What can hang from each mark:
ginut: bepagin detar lege
detar: varet
zugof: lege
zose: benet lege varet
lege: ginut pabab zugof
bepagin: ginut
sekiz: lege
benet: zose zugof

Every row comes from one small tree of marks. Brackets hold a mark, then the marks that hang from it, in alphabetical order. Every link used is in the known rows. Which tree was each row made from?
Known rows:
(sekiz lege): [ 2.180 -0.345  0.895  1.836  1.805  3.990 -1.737  4.646  2.918 -1.420
  0.321 -0.231 -0.533 -2.763  1.030  3.185 -0.521  0.860  0.460 -4.523
  0.432  1.981 -0.430 -2.474]
(bepagin (ginut lege)): [ 3.366 -1.717  2.433  2.181 -0.711  1.523 -2.865  3.529 -0.079  0.587
  1.413  3.788 -1.213 -1.442  6.269  1.091 -0.399  0.221 -0.431 -0.500
 -3.988  2.452  2.596 -1.520]
(benet (zugof (lege (ginut bepagin detar)))): [-0.250 -1.664 -0.306  1.297  0.173 -1.258  3.290  2.591 -1.145 -2.675
 -3.580  0.869  0.757 -3.217  6.804  2.441 -1.241  4.324 -0.130 -4.145
 -2.721 -0.513 -3.432 -0.485]
(zose benet (lege ginut pabab)): [-1.171 -0.028 -0.898  0.137 -0.262  1.186 -3.279  2.059  1.644 -1.880
  1.105 -3.939  2.929 -2.228 -1.179  1.893 -2.186 -4.696 -0.654  2.623
  4.295 -0.901 -1.062 -4.436]
(ginut bepagin): [ 3.313  0.220 -1.076  0.677  3.421 -0.344  0.727  3.914  1.495  0.125
 -0.125 -0.799 -2.108 -1.846  7.672 -0.323 -1.069  0.163  0.650 -2.221
 -1.764  0.427 -3.407 -0.507]
(bepagin ginut): [ 3.827 -1.100  0.159  0.711  0.668  3.083 -1.438  4.962  0.132 -0.838
  1.601  3.033 -0.181 -1.323  5.337  0.474  1.438  0.154 -0.438 -0.846
 -2.112  2.673  0.930 -2.775]
(bepagin (ginut detar)): [ 5.391 -1.959  0.612 -0.250  0.789  2.160  0.185  4.575 -0.418 -1.061
  0.382  2.972 -1.015 -2.490  4.870  2.248  0.875 -1.018  0.571 -2.291
 -3.667  1.249  3.330 -0.968]
(benet zugof): [ 1.938  1.481 -1.106  2.258  2.426  3.468 -1.427  5.166  2.038 -1.194
 -0.441  2.060  0.149 -3.042  5.511  0.872  1.027  2.132  1.236 -3.193
  0.363  3.831 -2.337  0.587]
(lege (ginut detar) pabab): [ 1.224 -0.815 -0.865 -0.541  1.424  0.210  0.535  3.528 -0.514 -1.252
  1.149 -1.266  2.998 -0.856 -1.671  2.653 -0.480 -2.289 -0.509 -1.709
 -0.234 -2.949  2.224 -1.619]
(lege ginut pabab zugof): [ 0.482  0.294 -1.724  0.055  1.166  1.416 -2.867  1.955 -0.260 -0.442
  1.428 -0.922  2.497 -0.220 -0.508  2.796  0.786  0.233 -1.654  1.370
  1.497 -0.716  0.100 -1.265]
(zugof (lege ginut)): [-1.813 -0.790 -0.037  2.558 -0.158  1.079  0.000  2.633 -0.154 -3.714
  0.718  0.622  3.008  1.340  4.894  1.292 -1.236  3.368 -0.896 -1.894
 -0.468  1.472 -1.649 -5.454]
(zose (benet zugof) (lege ginut) varet): [-1.946  2.011 -3.147  2.235  0.689  0.659 -3.763  1.397  1.901 -1.604
 -1.866 -1.033  0.473 -3.696  4.801  1.999 -2.171 -0.799 -1.098 -2.242
  6.680  3.001 -2.979 -3.050]
(lege ginut): [-0.057  0.768 -1.857  1.171  0.893  0.264 -0.655  4.101  0.630 -2.422
  0.585  0.846  2.821  0.767  2.863  0.330 -1.104  0.825 -0.953 -1.827
 -0.283  0.540 -0.954 -3.245]
(benet zose (zugof (lege ginut))): [-3.670  2.119  0.148  2.993 -0.819  1.129 -1.206  2.413 -0.561 -4.082
 -0.897  4.056  3.977 -0.058  3.910  0.384 -0.206  7.128  2.384 -3.096
  1.392  2.480 -2.265 -0.683]
(benet (zose (lege pabab zugof))): [ 0.371  2.232  1.568 -1.490  2.198  2.946 -4.999  0.338  1.085  0.065
  2.509 -0.010  0.694 -3.089 -0.152  1.813  0.719  0.629  3.441  2.400
  3.953  1.308  1.106  1.682]
(benet (zose (lege pabab) varet) zugof): [-0.739  3.125 -0.565  1.039  3.888  3.065 -4.089  1.107  1.259  1.062
  1.983  0.615  0.090 -3.811  1.866  1.376  0.873  1.418  2.685 -2.235
  7.547  2.749 -0.176  0.882]
(lege (ginut bepagin) zugof): [ 1.551  0.342 -2.092 -0.297  1.512 -2.110 -0.289  1.651  0.116 -0.634
 -1.676  0.107 -0.159 -1.248  5.587  0.807 -0.649  2.119 -1.611 -0.333
 -1.599 -0.946 -3.309  0.393]
(zugof (lege pabab)): [-0.019 -0.773  0.920  2.131  2.033  3.896 -1.065  2.515  0.767 -1.258
  3.110 -1.985  1.383 -0.407  3.835  2.937  0.575  1.358  0.216 -0.724
  1.373  1.463 -0.728 -4.975]
(zugof (lege (ginut bepagin) pabab)): [-1.029 -1.953 -1.081  1.330  0.683 -0.718  1.322  1.989 -1.022 -1.011
  1.484 -2.632  1.955  0.029  3.492  1.868 -0.995  1.778 -1.873 -0.003
 -0.039 -2.299 -3.212 -4.993]
(benet zose (zugof (lege pabab))): [-1.897  2.185  1.231  2.290  1.650  4.287 -1.833  2.386  0.576 -1.645
  1.950  1.525  2.492 -1.771  2.801  1.934  1.970  4.937  3.570 -1.784
  3.060  2.459 -1.070 -0.147]
(lege (ginut bepagin (detar varet)) zugof): [ 1.964  0.407 -0.125  0.360 -0.166 -4.597  4.097  0.284 -1.824 -1.247
 -2.050 -1.922 -0.592 -3.762  4.592  2.901 -4.758 -0.452 -0.244 -1.490
 -2.618 -5.062 -2.474 -0.191]
(zose benet): [ 1.983  1.889 -1.101  2.317  1.762  2.477 -1.569  3.653  3.119 -2.281
  0.391 -1.536 -0.451 -1.700  5.964  1.226 -1.884 -2.321  1.071 -1.757
  1.470  1.799 -1.600 -2.175]
(ginut bepagin detar lege): [ 4.402 -0.836  2.603  1.299  1.991 -1.955  1.144  2.329  0.141  0.574
 -1.700  0.343 -3.551 -2.978  7.735  1.976 -3.204 -0.416  1.355 -3.316
 -4.987 -1.615  0.677  2.078]
(lege (ginut bepagin detar) zugof): [ 3.120 -0.312 -1.285 -1.541  1.541 -2.999  1.560  1.179 -1.129 -1.143
 -2.968  0.025 -1.121 -2.049  4.909  2.406 -1.119  0.795 -0.602 -1.762
 -3.151 -2.653 -1.073  2.132]

Write each row's tree:
[ 5.712 -2.478  3.262  0.198 -0.238  1.069 -2.683  1.383 -1.079  0.532
 -1.007  4.468 -3.317 -3.659  5.868  4.246  0.177  0.240  0.080 -0.593
 -5.394  1.270  5.431  2.300]	(bepagin (ginut detar (lege zugof)))
[ 2.180  0.585  4.053  3.032  0.330 -0.864  1.332  1.409 -0.796  0.611
  2.305 -2.713 -0.372 -3.699  1.584  4.055 -4.817 -3.664  1.364 -1.373
 -0.976 -4.050  2.539 -1.777]	(ginut (detar varet) (lege pabab))
[ 4.208 -0.997  1.924  1.562 -0.821  0.290  2.849  3.693 -1.520 -1.338
  0.932  1.122 -0.430 -4.259  4.105  2.634 -2.585 -2.362  0.671 -1.929
 -2.876 -1.304  1.780 -3.380]	(bepagin (ginut (detar varet)))
[-0.713 -0.997  1.457  2.524 -1.489 -4.057  6.309  0.761 -2.259 -3.044
 -1.211 -2.443  0.839 -2.656  6.531  2.528 -6.153  1.018  0.075 -2.839
 -2.529 -4.623 -3.398 -4.890]	(zugof (lege (ginut bepagin (detar varet))))
[ 3.507 -0.440  1.552  0.809  2.506 -0.521 -2.572  0.629  0.797  2.876
  0.474 -1.579 -3.200 -3.064  5.732  2.625 -0.748  0.327 -0.292  1.209
 -1.579 -1.187 -0.551  1.880]	(ginut bepagin (lege pabab zugof))
[ 0.802  3.128 -0.197 -0.217  4.265  2.704 -5.433 -1.461  0.712  1.493
  2.934 -0.573 -1.457 -2.690  2.248  2.977  0.552  0.652  2.372 -0.147
  7.018  1.541  1.429  0.341]	(benet (zose (lege pabab zugof) varet))
[ 4.130 -1.629  2.701  1.219 -0.810  1.493 -4.364  1.808 -0.473  0.764
  0.263  4.143 -2.513 -2.440  6.803  2.675  0.844  1.301 -1.111  0.898
 -3.834  2.838  2.972  0.626]	(bepagin (ginut (lege zugof)))
[ 1.429  0.447 -0.265  1.073 -0.227 -4.866  5.728  2.243 -1.612 -1.820
 -1.245 -1.779  0.584 -2.733  4.021  1.251 -6.109 -1.516  0.456 -2.798
 -2.736 -5.427 -2.681 -2.491]	(lege (ginut bepagin (detar varet)))
[ 2.557 -0.712 -1.176 -0.591  1.281 -3.223  2.918  3.196 -0.369 -1.316
 -2.060  0.053  0.022 -1.489  4.205  0.856 -2.432 -0.354 -0.594 -3.306
 -3.160 -3.043 -1.236 -0.259]	(lege (ginut bepagin detar))
[-0.231 -0.408 -0.220 -0.949  0.439  0.387 -3.534  1.161  0.495 -1.766
 -0.570  0.294  1.225 -2.121  2.450  1.682 -0.956  0.556 -0.871  1.526
  0.962  1.890 -1.021 -1.465]	(zose (lege ginut zugof))
[ 2.423  0.450  1.945  1.485  1.814  2.253 -4.631  0.910  0.766  1.854
  1.846 -0.544 -1.376 -1.946  3.124  3.576 -0.056  0.007  0.090  1.287
 -0.416  0.703  1.834  1.063]	(ginut (lege pabab zugof))
[ 2.570 -0.811  0.824  0.368  2.096  5.066 -3.971  2.576  2.488  0.260
  1.355 -1.723 -0.667 -4.046 -2.041  5.841  1.687  0.367 -0.580 -1.264
  2.260  0.967  0.666 -0.984]	(sekiz (lege pabab zugof))
[ 3.799 -0.161  2.891  0.487  1.784  1.168 -3.018  0.330  0.087  1.378
  0.445 -0.358 -2.277 -3.162  2.587  5.319 -0.163 -1.152  0.921 -0.409
 -1.834 -1.148  3.843  2.783]	(ginut detar (lege pabab zugof))
[ 1.448 -0.337 -2.066 -0.849  1.914 -1.505 -0.756  1.534 -0.546  0.843
  0.422 -1.709  0.681 -1.315  1.869  1.925  0.231  0.678 -1.875  1.331
  0.089 -2.603 -2.303 -0.149]	(lege (ginut bepagin) pabab zugof)
[-0.784  1.579 -1.973  4.712  2.548  4.427 -2.257  1.046  1.804 -0.533
  1.187 -3.035 -0.444 -2.996  7.072  4.813  0.497  0.892 -0.365 -3.180
  7.018  2.578 -2.638 -4.189]	(zose (benet (zugof (lege pabab))) varet)
[ 0.340  1.844 -2.365  2.088  2.674  3.381 -4.239  1.824  2.725  0.995
  0.562 -3.683 -1.241 -5.364  3.917  3.532 -0.749 -3.090  0.121 -1.131
  8.493  2.771 -1.563 -2.341]	(zose (benet zugof) (lege pabab) varet)
[-3.811  1.668 -0.241  2.429 -0.565  1.915 -1.586  2.063 -0.754 -2.938
  1.195  1.993  4.923 -0.395  0.080  1.363  1.038  5.401  1.709 -1.036
  2.847  0.698 -1.409 -1.025]	(benet zose (zugof (lege ginut pabab)))
[ 3.697 -1.888  4.107  2.131 -1.777 -0.087  0.956  2.360 -2.314  1.157
  2.661 -0.185 -0.658 -4.542  1.664  4.255 -3.379 -3.574 -0.071  0.169
 -2.987 -3.337  4.355 -2.639]	(bepagin (ginut (detar varet) (lege pabab)))
[ 0.216  5.261 -2.133  2.878  4.091  2.420 -2.598  2.322  1.423 -0.276
  0.631  3.588 -0.730 -1.477  6.170  0.413  0.268  3.887  2.717 -5.833
  4.334  3.664 -0.927  1.939]	(benet (zose varet) zugof)
[ 2.592 -2.163 -0.604 -1.013  0.905 -0.685  2.029  3.398  0.160 -0.115
 -1.062 -2.818  0.525 -4.185 -3.408  4.753 -1.417 -1.005 -1.277 -3.568
 -0.421 -4.692  0.147 -1.473]	(sekiz (lege (ginut bepagin detar) pabab))
[ 0.194  4.014 -0.136  1.135  3.744  1.653 -3.310  0.457  1.457 -0.138
  1.683  1.014 -1.212 -1.481  5.150  0.014 -1.493  0.920  2.527 -3.339
  5.105  2.814  0.399 -1.255]	(benet (zose lege varet))
[ 0.955 -1.232 -1.284  0.579  0.372 -0.635  0.522  3.766  1.425 -1.142
 -1.530 -0.864  0.050 -2.536  0.757  1.811 -1.989  1.493 -1.538 -3.652
 -0.822 -1.626 -3.139 -2.748]	(sekiz (lege (ginut bepagin)))
[ 3.444  0.952  1.020  1.545  1.623 -2.877  5.431  2.737 -0.474 -0.961
 -0.667 -2.537 -1.794 -4.372  6.539  1.643 -5.041 -1.947  1.523 -3.624
 -2.416 -3.679 -2.541 -1.357]	(ginut bepagin (detar varet))
[ 2.173  1.108  3.786  3.622 -0.342 -1.337  1.906  1.541 -0.124 -0.872
  0.204 -0.581 -1.246 -3.733  5.311  3.316 -6.209 -2.138  2.248 -3.090
 -3.093 -2.065  1.423 -0.954]	(ginut (detar varet) lege)
[-1.668  3.562 -1.341  0.014  1.735 -0.371 -4.543 -1.527 -0.049 -0.546
  0.441  1.638  0.481 -0.769  3.175  1.185 -1.176  2.534  1.021 -1.031
  5.132  1.578  0.523 -0.294]	(benet (zose (lege ginut zugof) varet))
[ 3.822 -2.245  2.410  0.650 -0.170  2.669 -4.921  1.572 -0.767  2.645
  2.413  2.000 -1.661 -2.728  3.089  3.840  1.742 -0.056 -1.516  2.713
 -2.172  1.270  3.839 -0.036]	(bepagin (ginut (lege pabab zugof)))
[ 4.812 -1.044  2.492 -0.284  2.645 -1.174 -0.762  0.125 -0.465  2.606
 -0.565 -1.465 -4.039 -4.231  4.776  4.524 -1.006 -0.818  0.395 -0.244
 -3.024 -2.819  1.549  3.834]	(ginut bepagin detar (lege pabab zugof))
[-0.100 -0.567  0.564  2.930  1.679  4.667 -1.369  3.618  1.030 -1.430
  1.403 -0.458  1.573 -2.733  4.182  3.219  2.358  3.138  0.810 -1.511
  1.781  3.056 -2.044 -2.308]	(benet (zugof (lege pabab)))
[ 1.228  2.250 -1.453  1.202  2.971  2.254 -4.893 -1.112  2.870  0.040
 -0.458 -2.594 -3.459 -3.921  7.966  3.610 -1.867 -1.997  0.217 -0.765
  6.236  3.085 -0.478 -2.192]	(zose benet (lege zugof) varet)
[ 0.645  3.977 -0.262  0.207  3.831  1.570 -4.910 -1.453  1.125  0.158
  1.073  1.418 -2.171 -2.457  5.659  1.862 -0.565  1.965  2.825 -1.742
  5.288  3.308  0.761  0.810]	(benet (zose (lege zugof) varet))
[-2.132 -1.539 -0.563  1.935  0.127  1.629 -0.580  2.444 -0.278 -2.519
  2.544 -1.437  3.926  0.884  1.283  2.520  0.035  1.625 -1.397 -0.184
  1.252 -0.215 -0.836 -5.758]	(zugof (lege ginut pabab))
[-0.819 -2.086  0.499  0.823  0.085  1.048  1.183  2.250 -1.012 -2.751
  1.132 -1.752  3.272 -0.328  0.884  4.264 -0.984  0.546 -0.473 -1.736
 -0.285 -2.074  1.377 -4.083]	(zugof (lege (ginut detar) pabab))
[ 0.182 -1.457 -0.846  1.037  0.133  2.694 -1.432  4.400  1.256 -1.025
  1.385 -1.886  3.073 -1.816 -5.404  3.750 -0.347 -0.314 -1.970 -2.316
  2.021 -1.295  0.221 -4.363]	(sekiz (lege ginut pabab))
[-0.308  1.248 -3.270  1.163  1.726 -2.874 -0.945  0.071  1.194 -0.176
 -1.152 -3.511 -1.785 -2.412  7.245  0.930 -4.541 -2.461 -1.631 -1.677
  4.722 -0.777 -3.931 -4.339]	(zose benet (lege (ginut bepagin)) varet)
[ 1.168 -0.353 -0.250  0.556  0.267 -3.965  5.130  2.310 -2.020 -0.352
  0.890 -4.074  1.553 -3.193  0.476  2.039 -5.021 -3.042 -0.525 -1.042
 -0.719 -7.339 -1.801 -2.877]	(lege (ginut bepagin (detar varet)) pabab)
[ 1.944 -0.290 -0.851 -0.930  1.316  0.393 -0.783  1.583 -0.831 -0.863
  0.120 -0.943  1.657 -1.560 -1.021  4.456  0.454 -0.954 -0.481 -0.248
 -0.032 -2.368  2.317  0.476]	(lege (ginut detar) pabab zugof)
[-1.403  0.608 -1.255  1.355 -0.980  1.133 -3.299  3.086  2.247 -2.964
 -2.510 -0.407  2.146 -4.251  2.628  1.167 -2.262 -0.959 -0.050  0.028
  3.361  2.185 -2.994 -1.797]	(zose (benet zugof) (lege ginut))
[ 3.598  0.061  1.538  1.204  1.653 -1.316 -2.398  0.537  0.925  1.666
 -1.287  0.744 -4.339 -3.042  9.124  1.740 -1.639  1.818  0.077 -0.373
 -3.251  0.366 -1.625  2.588]	(ginut bepagin (lege zugof))
[ 2.791 -0.777 -1.187 -1.872  1.826 -1.985  0.957  1.338 -1.397  0.413
 -1.111 -1.627 -0.166 -2.589  1.293  3.634 -0.186 -0.603 -1.154 -0.264
 -1.228 -4.269  0.057  1.427]	(lege (ginut bepagin detar) pabab zugof)
[ 5.688 -2.786  3.122 -0.189 -0.095  1.669 -3.020  0.932 -1.189  2.113
  1.096  2.420 -2.516 -3.747  2.665  5.331  1.293 -1.283 -0.693  1.316
 -3.562 -0.594  6.138  1.956]	(bepagin (ginut detar (lege pabab zugof)))
[ 0.719  0.439 -0.221  1.063  1.033  3.926 -4.235  3.412  3.060 -0.654
 -0.214 -2.754  0.676 -5.964  1.436  2.433 -0.266 -2.841  1.305  1.379
  5.318  2.620 -2.044 -1.008]	(zose (benet zugof) (lege pabab))
